Each row was made from one walk, in order. Every step used is in the known rows, and no mark comes twice. Write each row's walk.
In the rows, zero is written as 128.
Known rows:
B > L > W > H > S: [103  71 171 130 172 110 124 151 140 155 110 100 163 155 163  76  68 151
 135 128  85 115 171 148 143 146 120 143 126 171  98 107]
F > L > W > H > S > A: [ 74  74 156  72 162 110 108 169 127 156  98  88 146 161 128 150 109 152
 129 116 125 127 129 145 111  92  69 134 155 157  76 125]
S > A: [130 114 116 100 106 134  83 144 124 115 111 172 165  94 120 154  95 130
 110 122 141 160  91 136 123  74 100 156 130 146 112  94]
B > H > S > A: [131 102 120 153 128  95 107 163 110  65 104 119 159 105 138  85  67 159
  69 106 147 143  98 142 126  76  88 173 142 207 117 116]
B > L: [118 107 156 144 151 113 123 118 140 175 112 103 153 119 113  65  75 145
  97 160 104 107 155 154 130 130 143 150 109 127 110  84]
S > H > B > L: [ 57 119 149 158 169 125 113  94 138 122 146  93 188 135 136 135  60 160
 100 104 146 146 121 143 146 110 124 180 144 180 125 162]
D > W > H > F > L > B: [127 110 172 141 181 113 117 129 109 152 154 115 133 181 180 128  88 115
 211 125 142  99 146 167 127 118 170 153 132 193  82 176]
D > W > H: [128 113 154 161 170 110 142 150 101 151 159 151 125 166 179 106 109 106
 184 119 133  96 152 159 130 121 180 132 106 186  83 183]
H > F > L > B: [128 123 161  98 148 134  79  89 143 131 126  52 152 160 131 164  88 146
 168 145 149 138 106 144 113 118 107 170 180 138 128 107]
F > H > S > A > J > C: [110 155 116 137 136 138  69 119 143  60 118  78 151 147 134 145  91 186
  82 113 161 177  84 148 114  33  70 119 206 196 116 161]
H > B > L > W: [110 104 190 110 179 159  99 112 131 138 116  84 151 157 146 105  41 103
 148 119 122 107 159 125 137 178 157 188 163 145 139 132]
A > J > C: [116 143 104 143 124 123 110  93 144 102 130  97 144 150 204 120 111 156
 137  96 106 190 131 174 125 138 158  94 154 113 124 156]
D > W > H > F > L: [125 119 161 157 177 117 120 133 105 150 166 103 140 179 180 117 100 113
 185 134 140 103 130 165 121 112 167 147 126 182  77 169]
D > W: [151 124 154 140 177 160 115 120  91 157 146 154 119 161 155 108 107  88
 176 142 148  97 148 163 140 139 177 137 110 151  94 174]
C > V: [111 104 137 132 114 134 149 152 114 110 114 143 129  80 130 125 107 152
 132 168 113  82 145 156 160 110 120  98 170 115 132 164]
L > B > H > S > A > J: [134  83 146 107 134  85  99 133 137  92  84 140 141 123 150 117  48 159
 165  72 145 148 156 148 142 116 121 166 162 214 124 140]
B > H: [127 104 107 151 126  66 158 146 118  89 103 131 127 104 132  89  95 139
  82  97 148 134 144 157 126 102 122 147 103 166 121 120]
H > W: [113 119 118 106 155 165 115 106 102 119 169 103 127 155 159 136 113 119
 135  89 151 138 130 156 149 178 125 146 137 127 158 164]
C > J > E: [ 93 185  75  94 160 123 151  83 147  71 141 113 133 119 133 122 153 200
 151 112  85 157  81 142 132 103 126 103 121 122 177 160]
N > D > W > H > S > A > J > C: [ 60 141 112 152 143 179  86 159 101 125 147 133 145 128 198 134 105 119
  84 100  93 126 133 182 179 161 137 110 133 192  91 170]
E > J: [112 139 117 175 111 126 116  93 181 120 143 125 100 132 128 142 127 177
 123 123 124 161 116 140 134 123 147  79 157 116 108 119]
S > A > J > E: [136 136  80  98 112 141  87 113 134  97 103 149 179 112 141 138 110 152
 134 108 127 211  61 149 126  69 123 146 128 133 130 137]
H > S > A > J > C: [130 131 134 136 129 164  48 139 127  83 131  95 179 141 178 118  79 171
 116 128 114 169  63 131 128  95  91 148 202 181 119 132]
W > H > F > L: [ 94 122 139 152 129  68 133 147 149 118 155  60 157 153 163 139 117 166
 143 116 119 135 104 135  99  89 112 144 148 177 107 122]
A > S: [143 111 133 142 142 118 144 145 154 114 102  94 142 144 111 112 126 134
 115  87 102 160 111 160  70 129 132 143 154 148 115 128]
N > D: [ 64 151  97 126 115 176 113 145 121 137 126 134 124  98 129 151 143 118
  53 113  98 120 144 147 179 179 116 104 116 139 127 129]
H > B > L: [111 126 186 133 167 146 100 109 136 144 126  70 152 139 127  89  41 113
 125 136 124 100 140 124 124 157 167 195 165 143 143 121]
E > J > C: [ 93 135 126 179 132 140  98  82 171  88 150 105 100 139 162 150 115 180
 118 120 109 169 113 169 129 132 137  73 172  97 128 113]

Which walk is each row?
[ 88 123 155 152 133  79 149 159 137 105 153  93 137 147 168 125  98 136
 153  84 116 116 129 109 109 125 148 160 153 189 129 157] => W > H > B
[116 148 122 130 136 138  79 131 137  73 115  92 144 140 102 149  98 174
  80 123 170 155  83 129 116  29  60 131 195 204 115 155] => F > H > S > A
[101 146 104 116 149 136 119  98 128  90 140  88 113 157 115 157 115 147
  97  87 189 153 131 162 129  91  95 117 160 160 144 188] => F > H > W
[106 161 135 127 146 131 115 102 142  86 119  76 120 151  99 155  93 135
 105 105 182 135 125 126 112  75 115 142 187 175 139 180] => F > H > B
[119 156 128 144 143 134 101 123 142  79 126  71 127 155 107 134 114 174
  88 127 164 139 101 126 119  55  74 117 195 195 124 171] => F > H > S
[124 118 147  96 152 155  84  98 135 123 131  53 160 175 152 168 104 135
 160 144 143 149 102 142 117 126  93 152 171 125 118 111] => H > F > L > W
[111  73 163 129 165 107 125 133 141 148 113 102 167 155 169  90  68 143
 146 126  93 130 172 154 137 145 129 146 116 158 102  98] => B > L > W > H > F
[100 105 119 160 151 108 147 133 160 104 116  97 173 144 117 135 121 163
  98  68 116 187 102 173  88 101 111 149 151 179 109 155] => A > S > H
[105  67 166 120 164 112 110 157 134 150 106 116 175 143 161  84  56 153
 128 123  90 127 160 150 138 127 111 153 125 180  93  94] => B > L > W > H > S > A
[ 66 142 124 158 149 173 112 166 100 143 152 132 127 131 171 128 123 110
  90 112 100  94 148 159 183 176 139 113 122 194  96 174] => N > D > W > H > S
[ 93  98 115 148 163 127 140 121 148  98 135  83 172 157 133 139 112 158
 102  49 129 192 102 186  98 127 111 158 154 178 122 172] => A > S > H > W
[ 92 104 150 164 169 117 135 123 162 109 115  67 186 147 117 117  79 155
  96  72 115 175 107 169  86 118 131 182 168 185 114 150] => A > S > H > B > L
[116  79 138 106 149 117 130 148 132  94 134 122 150 181 207 165 115 128
 200  79 111 157 151 130 139 148 106 123 139 172 118 148] => L > W > H > F
[ 66  81 164  73 170 106 127 152 131 161 101  77 128 170 129 149 109 134
 144 107 130 115 151 142 111 122  98 137 151 141  89 141] => F > L > W > H > B
[ 93  89 152 146 178 126 130 124 160 106 108  78 185 162 132 128  78 150
 112  60 112 180 121 171  93 129 124 176 167 185 111 159] => A > S > H > B > L > W
[ 88  83 159  78 156  74 128 132 134 162  71  93 113 130  82 128  87 151
 125 115 151 105 166 166 114  97 105 152 140 147 101 118] => F > L > B > H
[101  68 162 123 166 100 138 145 139 163 106 118 155 149 156  85  74 142
 137 121  90 118 187 157 140 147 130 137 103 156  99 102] => B > L > W > H
[ 84 113 167 158 145  70 147 156 143 128 146  80 150 141 160  95  72 144
 138 100 103 109 143 122 111 125 155 167 144 189 120 134] => W > H > B > L
[ 90  85 168  85 163  85 115 136 134 157  79  77 118 138  89 121  81 161
 123 121 149 100 152 158 114  96  94 160 162 163 102 121] => F > L > B > H > S
[ 83  77 155  70 165  86 123 125 127 161  84  88 111 137  93 130  80 147
 129 102 160 109 165 176 119 115 104 157 144 145 110 127] => F > L > B > H > W
[122  72 142  90 153  90 128 118 121 101 100 144 112 130 143 127  63 131
 172  56 161 128 187 167 150 158 130 166 135 182 151 152] => L > B > H > W
[134 118 101 147 135 103 112 144 117  50 100 106 166 115 149  74  75 174
  84 101 137 169  77 149 129  71  99 169 142 199 130 138] => B > H > S > A > J > E
[ 59 128 136 150 157 134 114  98 132 100 154 105 176 140 143 166  85 153
 115  90 157 155 109 129 147 108 118 170 154 180 134 182] => S > H > B
[ 57 111 102 139 162 138 122  94 117 105 174 116 172 146 158 169 108 164
 108  72 166 175 114 163 164 122  95 148 128 169 138 191] => S > H > W
[125 112 119 144 134  76 128 120 126  86 112  71 149 124 135 104  79 151
  85 118 160 144 110 165 110  87 105 168 131 164 118 104] => B > H > F > L
[ 91  81 165  74 156  87  99 143 132 153  71  92 133 126  87 130  69 159
 116 119 152 113 139 161 113  80  82 169 161 168  96 110] => F > L > B > H > S > A
[ 73  79 160  82 169 107 122 162 130 159 103  73 133 174 132 142 119 154
 135 120 120 115 142 142 114 111  78 124 153 152  83 137] => F > L > W > H > S
[102 152 150 134 157 122 109  98 150 107 112  64 131 146  93 123  67 144
  90 121 171 126 138 140 113  77 122 151 179 173 130 157] => F > H > B > L
[ 95 111 150 136 131  62 131 143 151 118 146  66 151 155 163 148 105 165
 169 106 120 132 119 137 102  96 115 150 155 186 111 126] => W > H > F > L > B
[142  89 151 110 140  85 116 108 136  87  95 128 129 129 145 136  60 138
 184  82 152 137 167 153 140 133 128 171 146 188 143 126] => L > B > H > F
[123  97 122 128 145  85 126 123 124  82 103  79 150 135 148 115  78 144
 101 108 157 148 125 167 117 100  99 164 130 165 112 109] => B > H > F > L > W
